What can hang from each mark
pevuf: ruzo
seno: donum tabo
rolenoz: pana
donum: seno
sudu: narob pana
sideg: devaz narob
pana: rolenoz sudu
mivu: narob
ruzo: devob pevuf tabo
tabo: ruzo seno
narob: mivu ruzo sideg sudu
devaz: sideg

Known rows, with every way that one mark hangs from another
pana(rolenoz sudu(narob(mivu ruzo(tabo) sideg))): [ 0.01 -0.14  0.52  0.11  0.00  0.28  0.01 -0.23  0.13 -0.07  0.07  0.03
  0.16  0.06 -0.05  0.00  0.14 -0.03 -0.05 -0.01  0.07 -0.28  0.14 -0.01
 -0.07 -0.27  0.16 -0.35  0.28]
ruzo(pevuf): [ 0.01  0.12  0.19  0.04  0.00 -0.01  0.00 -0.01  0.02  0.01 -0.03  0.01
  0.05  0.05 -0.02  0.00 -0.01 -0.03  0.01 -0.01  0.00  0.02 -0.06  0.10
  0.06  0.08  0.01 -0.12  0.05]
pana(rolenoz sudu(narob(mivu ruzo sideg))): [ 0.04 -0.20  0.51  0.14 -0.06  0.23 -0.03 -0.19  0.15 -0.08  0.09  0.00
  0.21  0.11  0.01  0.01  0.14  0.00 -0.05  0.00  0.09 -0.28  0.10 -0.04
 -0.10 -0.22  0.18 -0.35  0.28]
narob(mivu ruzo): [ 0.01 -0.06  0.08  0.11  0.01  0.08 -0.03 -0.03 -0.02 -0.01 -0.02  0.08
  0.04  0.13 -0.05  0.01  0.05 -0.04  0.06 -0.06  0.09 -0.09  0.00 -0.05
 -0.05 -0.20  0.08 -0.20  0.11]
pana(sudu(narob(ruzo(pevuf) sideg))): [ 0.02  0.02  0.58 -0.02 -0.04  0.16 -0.02 -0.23  0.22 -0.10  0.04  0.01
  0.09  0.04  0.03  0.05  0.11 -0.03 -0.02 -0.01  0.06 -0.20  0.03  0.13
  0.04  0.10  0.13 -0.18  0.19]
donum(seno(tabo(ruzo))): [ 0.02 -0.05  0.34 -0.34  0.10  0.11  0.00 -0.08 -0.12 -0.03 -0.03 -0.06
 -0.35 -0.01 -0.03  0.06  0.07 -0.12  0.06  0.14  0.00  0.06  0.14  0.04
 -0.08  0.24 -0.02 -0.17  0.04]
devaz(sideg(narob)): [ 0.03 -0.10  0.03  0.16  0.07  0.12  0.03 -0.01 -0.15  0.00 -0.02  0.04
  0.00 -0.07  0.05  0.06 -0.05 -0.08 -0.04 -0.15  0.03 -0.03  0.02  0.05
  0.01  0.37  0.05  0.12  0.03]
tabo(ruzo(devob pevuf) seno(donum)): [ 0.10  0.28  0.54 -0.15  0.08  0.01 -0.05 -0.15  0.11  0.05 -0.11  0.07
 -0.31 -0.10 -0.05  0.01 -0.03 -0.14 -0.03  0.06  0.04  0.04 -0.04  0.23
  0.08  0.48 -0.04 -0.49  0.08]
rolenoz(pana(sudu(narob))): [-0.02 -0.07  0.15 -0.06 -0.03  0.08 -0.01 -0.11  0.06 -0.07  0.06 -0.03
 -0.03 -0.08  0.08  0.09 -0.04  0.00 -0.07 -0.09 -0.13 -0.11  0.00 -0.17
 -0.03 -0.24  0.00 -0.07  0.07]
narob(mivu ruzo(pevuf) sudu(pana)): [ 0.05  0.11  0.45  0.39 -0.08  0.12  0.00 -0.11 -0.04 -0.03 -0.01  0.09
  0.06  0.21 -0.03  0.05  0.02 -0.09  0.11 -0.12  0.04 -0.17  0.03 -0.08
 -0.01  0.12  0.07 -0.43  0.28]
seno(tabo): [-0.03  0.10  0.22  0.09  0.06  0.04 -0.01  0.04 -0.13 -0.03 -0.01 -0.01
 -0.17  0.02 -0.03  0.01  0.06 -0.04  0.04  0.08 -0.01 -0.01  0.07  0.03
 -0.02 -0.03 -0.04  0.00  0.01]
sudu(narob(ruzo(devob) sideg) pana(rolenoz)): [ 0.10 -0.08  0.45  0.22 -0.06  0.22  0.04 -0.20  0.17 -0.02  0.09  0.05
 -0.06  0.15  0.07  0.00  0.11 -0.03 -0.09  0.01  0.05 -0.27  0.11  0.04
  0.05 -0.03  0.08 -0.35  0.25]
pevuf(ruzo(devob tabo(seno(donum)))): [ 0.01  0.05  0.14 -0.15  0.22  0.06  0.00 -0.11 -0.15  0.09 -0.08  0.05
 -0.28 -0.10 -0.10 -0.02 -0.02 -0.17 -0.01  0.04  0.08 -0.06  0.00  0.17
  0.07  0.45  0.02 -0.31  0.03]
pevuf(ruzo(tabo)): [-0.03 -0.11 -0.08 -0.16  0.11  0.04  0.04 -0.04 -0.11  0.04  0.00 -0.03
 -0.08 -0.04 -0.06  0.04 -0.01 -0.09  0.01  0.01  0.03 -0.03  0.00  0.08
 -0.01  0.09  0.05  0.02  0.00]
narob(mivu ruzo(devob pevuf) sideg sudu): [ 0.04  0.04  0.74  0.13 -0.04  0.19 -0.01 -0.15  0.11 -0.02 -0.04  0.18
  0.08  0.19 -0.03 -0.02  0.10 -0.16  0.09 -0.02  0.14 -0.14 -0.01  0.14
  0.09  0.23  0.19 -0.50  0.19]
sideg(devaz narob): [ 0.07  0.08 -0.07  0.22  0.05  0.15  0.03  0.04 -0.13 -0.03 -0.09 -0.04
  0.02 -0.05  0.03  0.04 -0.06 -0.02  0.03 -0.12 -0.03 -0.09  0.12  0.03
  0.03  0.38 -0.03 -0.10  0.13]
pana(sudu): [-0.01 -0.04  0.11 -0.19  0.05 -0.02 -0.03 -0.09  0.11 -0.02  0.04 -0.03
  0.01 -0.05  0.02 -0.04 -0.01  0.04 -0.04  0.03 -0.03 -0.06  0.08 -0.01
 -0.06  0.10  0.02 -0.08  0.05]
mivu(narob(ruzo sideg(devaz) sudu(pana(rolenoz)))): [ 0.10 -0.05  0.53  0.10 -0.17  0.19  0.09 -0.22  0.30 -0.06  0.06 -0.02
  0.14  0.15  0.10  0.07  0.08 -0.06  0.04  0.06  0.03 -0.25  0.24 -0.06
  0.05  0.62  0.09 -0.36  0.36]
narob(sideg): [-0.01  0.05  0.16 -0.11 -0.05  0.08  0.02 -0.05  0.07 -0.05  0.05  0.01
  0.09  0.01  0.02  0.05  0.04 -0.03 -0.02  0.03  0.06  0.00  0.02  0.03
  0.02  0.11  0.02 -0.07 -0.01]
devaz(sideg(narob(mivu ruzo sudu(pana(rolenoz))))): [ 0.11 -0.24  0.40  0.56 -0.02  0.28  0.03 -0.11 -0.16 -0.02  0.04  0.09
  0.06  0.11  0.03  0.08  0.03 -0.10  0.02 -0.17  0.05 -0.26  0.15 -0.10
 -0.09  0.30  0.13 -0.31  0.35]
seno(donum): [-0.03  0.08 -0.01  0.16  0.00 -0.01  0.00  0.05 -0.10  0.01 -0.02  0.01
 -0.01  0.00 -0.02 -0.02  0.01 -0.02 -0.01 -0.01  0.05 -0.01  0.00  0.10
  0.01  0.14  0.00 -0.12 -0.01]
mivu(narob): [ 0.01  0.01  0.04 -0.12 -0.03 -0.08  0.02 -0.07  0.09  0.00  0.02 -0.01
  0.10  0.03  0.10 -0.04 -0.01 -0.06  0.03  0.02 -0.01  0.01  0.00 -0.06
  0.03  0.22  0.05  0.17  0.03]
pana(rolenoz sudu(narob(ruzo))): [ 0.06 -0.27  0.36  0.09 -0.01  0.11 -0.03 -0.17  0.23 -0.04  0.06 -0.06
 -0.01 -0.01  0.03 -0.02  0.13  0.07 -0.05  0.05 -0.03 -0.29  0.11  0.03
 -0.06 -0.17  0.11 -0.15  0.25]
tabo(ruzo(pevuf) seno(donum)): [ 0.07  0.27  0.45 -0.10 -0.01  0.01 -0.05 -0.11  0.04  0.00 -0.09  0.01
 -0.21 -0.12 -0.07  0.10 -0.03 -0.10 -0.01  0.05  0.04  0.05 -0.03  0.16
  0.01  0.44 -0.06 -0.37  0.09]
mivu(narob(ruzo sudu(pana(rolenoz)))): [ 0.09 -0.13  0.39  0.14 -0.15  0.05  0.05 -0.19  0.21 -0.02  0.08  0.00
  0.04  0.13  0.11 -0.01  0.08 -0.04  0.05  0.08 -0.03 -0.22  0.16 -0.11
 -0.01  0.34  0.10 -0.15  0.32]
pana(rolenoz sudu(narob(ruzo sideg))): [ 0.04 -0.22  0.51 -0.02 -0.06  0.18 -0.01 -0.22  0.29 -0.09  0.10 -0.04
  0.08  0.03  0.05  0.02  0.16  0.04 -0.07  0.09  0.04 -0.29  0.14  0.05
 -0.04 -0.07  0.15 -0.20  0.23]
rolenoz(pana): [-0.04 -0.03  0.00 -0.09 -0.06  0.05  0.01 -0.02  0.01 -0.03  0.02  0.05
 -0.05  0.00  0.03  0.11 -0.06 -0.03 -0.04 -0.04 -0.07  0.00 -0.02 -0.11
  0.01 -0.17 -0.04 -0.11 -0.04]

Rows
[ 0.14 -0.03  0.31  0.62 -0.05  0.31  0.04 -0.06 -0.12 -0.04 -0.04  0.02
  0.08  0.14  0.01  0.06  0.01 -0.03  0.08 -0.15  0.00 -0.32  0.25 -0.12
 -0.06  0.32  0.05 -0.54  0.45] => sideg(devaz narob(mivu ruzo sudu(pana(rolenoz))))
[ 0.09  0.06  0.48  0.38  0.05  0.18  0.07 -0.22  0.16  0.04  0.00  0.06
 -0.17  0.13 -0.03 -0.04  0.06 -0.07 -0.05 -0.05 -0.04 -0.27  0.07  0.15
  0.11 -0.11  0.04 -0.36  0.30] => sudu(narob(ruzo(devob pevuf tabo)) pana(rolenoz))
[ 0.03  0.13  0.60  0.19 -0.15  0.17  0.04 -0.18  0.14 -0.07  0.05  0.08
  0.02  0.15  0.03  0.10  0.07 -0.08  0.06  0.00  0.06 -0.17  0.08  0.05
  0.08  0.40  0.06 -0.35  0.22] => narob(ruzo(pevuf) sideg sudu(pana))
[ 0.06  0.15  0.28 -0.14 -0.01  0.02 -0.05 -0.09  0.01  0.00 -0.06 -0.01
 -0.25 -0.17 -0.04  0.09 -0.03 -0.08 -0.01  0.07  0.03  0.05  0.02  0.05
 -0.04  0.39 -0.08 -0.27  0.04] => tabo(ruzo seno(donum))
[ 0.04  0.12  0.65 -0.10 -0.04  0.08  0.04 -0.28  0.21 -0.02 -0.07  0.09
 -0.08 -0.02 -0.02  0.05  0.05 -0.17  0.16  0.05  0.01 -0.12  0.04 -0.01
  0.13  0.56  0.10 -0.10  0.22] => mivu(narob(ruzo(pevuf tabo(seno)) sudu))
[ 0.08 -0.02  0.12  0.37 -0.08  0.09  0.02 -0.06 -0.05 -0.02  0.08 -0.08
  0.02  0.06  0.06  0.02  0.02  0.04 -0.08 -0.07 -0.07 -0.16  0.06 -0.10
 -0.04 -0.16 -0.03 -0.09  0.21] => sudu(narob pana(rolenoz))
[ 0.07 -0.07  0.28  0.31 -0.11  0.07  0.03 -0.07  0.02 -0.01  0.07 -0.03
  0.04  0.05  0.05  0.00  0.03  0.03  0.00  0.03 -0.07 -0.13  0.13 -0.09
 -0.04  0.15  0.00 -0.23  0.22] => narob(sudu(pana(rolenoz)))
[ 0.04  0.29  0.64  0.06  0.12  0.03 -0.03 -0.03 -0.03  0.04 -0.09  0.05
 -0.37  0.00 -0.06 -0.05  0.05 -0.16  0.00  0.08  0.03  0.05  0.04  0.37
  0.05  0.31 -0.03 -0.42  0.06] => seno(donum tabo(ruzo(devob pevuf)))
[ 0.02  0.15  0.44  0.04  0.14  0.04 -0.02 -0.01 -0.04  0.04 -0.06  0.03
 -0.41 -0.04 -0.04 -0.05  0.06 -0.13 -0.01  0.10  0.03  0.04  0.08  0.27
  0.00  0.26 -0.05 -0.31  0.02] => seno(donum tabo(ruzo(devob)))
[ 0.07  0.04  0.28  0.40 -0.13  0.21  0.01 -0.08 -0.11 -0.06  0.11 -0.02
  0.24  0.17  0.05  0.04  0.03 -0.03 -0.08 -0.10  0.04 -0.16  0.06 -0.17
 -0.09 -0.22  0.03 -0.29  0.23] => sudu(narob(mivu sideg) pana(rolenoz))
[ 0.09 -0.11  0.20  0.36 -0.10  0.13  0.02 -0.12  0.09 -0.03  0.07 -0.04
 -0.07  0.10  0.04  0.04  0.08  0.04 -0.04 -0.04 -0.03 -0.27  0.09 -0.06
 -0.03 -0.19  0.02 -0.18  0.26] => sudu(narob(ruzo) pana(rolenoz))
[ 0.02  0.10  0.16 -0.18 -0.05  0.07  0.05 -0.09  0.16 -0.05  0.01 -0.03
  0.20  0.06  0.09  0.04  0.00 -0.08  0.00  0.00  0.05 -0.02  0.10 -0.01
  0.09  0.47  0.04 -0.08  0.09] => mivu(narob(sideg(devaz)))
[ 0.03  0.09  0.48  0.26 -0.09  0.21 -0.01 -0.09  0.00 -0.07  0.00  0.08
  0.17  0.18 -0.02  0.09  0.10 -0.11  0.04 -0.12  0.13 -0.15 -0.07  0.04
  0.03 -0.14  0.14 -0.24  0.18] => sudu(narob(mivu ruzo(pevuf) sideg))
[ 0.03  0.03  0.64 -0.02 -0.17  0.09  0.04 -0.20  0.28 -0.07  0.02  0.08
  0.17  0.11  0.09  0.03  0.11 -0.14  0.11  0.07  0.09 -0.11  0.02  0.08
  0.12  0.57  0.18 -0.09  0.18] => mivu(narob(ruzo(pevuf) sideg sudu))
[ 0.10  0.00  0.31  0.38  0.00  0.18  0.05 -0.14 -0.02 -0.01 -0.01  0.11
 -0.19  0.04  0.09 -0.02  0.01 -0.09  0.08 -0.11 -0.02 -0.26  0.14  0.00
  0.05  0.48  0.06 -0.22  0.24] => sideg(narob(ruzo(devob) sudu(pana)))
[ 0.05  0.07  0.45 -0.16  0.13  0.06 -0.02 -0.06  0.06  0.03 -0.04  0.02
 -0.39 -0.05 -0.01 -0.02  0.05 -0.11  0.01  0.13 -0.02  0.04  0.09  0.17
 -0.01  0.08 -0.05 -0.18  0.03] => seno(tabo(ruzo(devob)))
[ 0.09  0.07  0.49 -0.03 -0.05  0.16  0.07 -0.25  0.30 -0.04  0.02  0.07
 -0.01  0.14  0.13  0.01  0.04 -0.14  0.08 -0.03  0.05 -0.22  0.18 -0.01
  0.15  0.75  0.08 -0.35  0.26] => mivu(narob(ruzo(devob) sideg(devaz) sudu(pana)))
[ 0.02  0.29  0.54  0.13  0.04  0.03 -0.03  0.02 -0.07 -0.01 -0.07 -0.01
 -0.25 -0.02 -0.08  0.04  0.05 -0.12  0.02  0.09  0.03  0.06  0.05  0.30
 -0.01  0.26 -0.05 -0.30  0.07] => seno(donum tabo(ruzo(pevuf)))
[ 0.06  0.07  0.12  0.30  0.20  0.28  0.06 -0.09 -0.09  0.02 -0.16  0.12
 -0.09  0.06 -0.07 -0.04 -0.03 -0.14  0.08 -0.20  0.06 -0.21  0.16  0.08
  0.07  0.19  0.06 -0.41  0.22] => sideg(devaz narob(mivu ruzo(devob tabo)))
[ 0.06 -0.05  0.44  0.14  0.00  0.24 -0.03 -0.11  0.06 -0.07  0.04 -0.07
  0.29  0.06  0.01  0.02  0.04  0.02 -0.07 -0.07  0.03 -0.20  0.14 -0.06
 -0.07 -0.03  0.09 -0.45  0.27] => pana(rolenoz sudu(narob(mivu sideg(devaz))))
[-0.02 -0.09  0.25  0.13 -0.01  0.14  0.05 -0.11  0.14 -0.01 -0.03  0.07
 -0.12 -0.03 -0.07  0.02  0.09 -0.06  0.11  0.00  0.01 -0.13  0.09  0.04
  0.05  0.10  0.08 -0.08  0.11] => narob(ruzo(tabo) sudu)
[ 0.04 -0.09  0.36  0.31 -0.06  0.17  0.08 -0.17  0.14 -0.01  0.04  0.03
 -0.10  0.06 -0.05  0.02  0.08 -0.02  0.04  0.04 -0.03 -0.23  0.20 -0.02
  0.00  0.09  0.04 -0.30  0.27] => narob(ruzo(tabo) sudu(pana(rolenoz)))
[ 0.06 -0.08  0.48  0.34  0.04  0.21  0.05 -0.19  0.07  0.05  0.01  0.13
 -0.09  0.17 -0.06 -0.08  0.06 -0.09  0.04 -0.04  0.02 -0.25  0.17 -0.04
 -0.01 -0.06  0.10 -0.57  0.32] => narob(mivu ruzo(devob tabo) sudu(pana(rolenoz)))
[ 0.04  0.15  0.28  0.17 -0.09  0.18  0.05 -0.08  0.07 -0.07  0.03 -0.03
  0.07  0.05  0.04  0.11 -0.01 -0.04  0.03 -0.06  0.00 -0.10  0.16 -0.08
  0.05  0.53 -0.05 -0.33  0.17] => narob(sideg(devaz) sudu(pana))
[ 0.05 -0.04  0.06  0.30  0.00  0.17  0.00 -0.01 -0.17 -0.03 -0.05  0.08
  0.03  0.08  0.00  0.02  0.02 -0.07  0.07 -0.13  0.07 -0.16  0.05 -0.05
 -0.06  0.01  0.09 -0.13  0.17] => sideg(narob(mivu ruzo))
[ 0.00  0.18  0.30 -0.02  0.14  0.04  0.05 -0.11  0.07  0.07 -0.08  0.10
 -0.12  0.02 -0.06 -0.09 -0.03 -0.11 -0.02 -0.03 -0.01  0.00 -0.02  0.21
  0.14  0.07  0.02 -0.21  0.03] => ruzo(devob pevuf tabo)
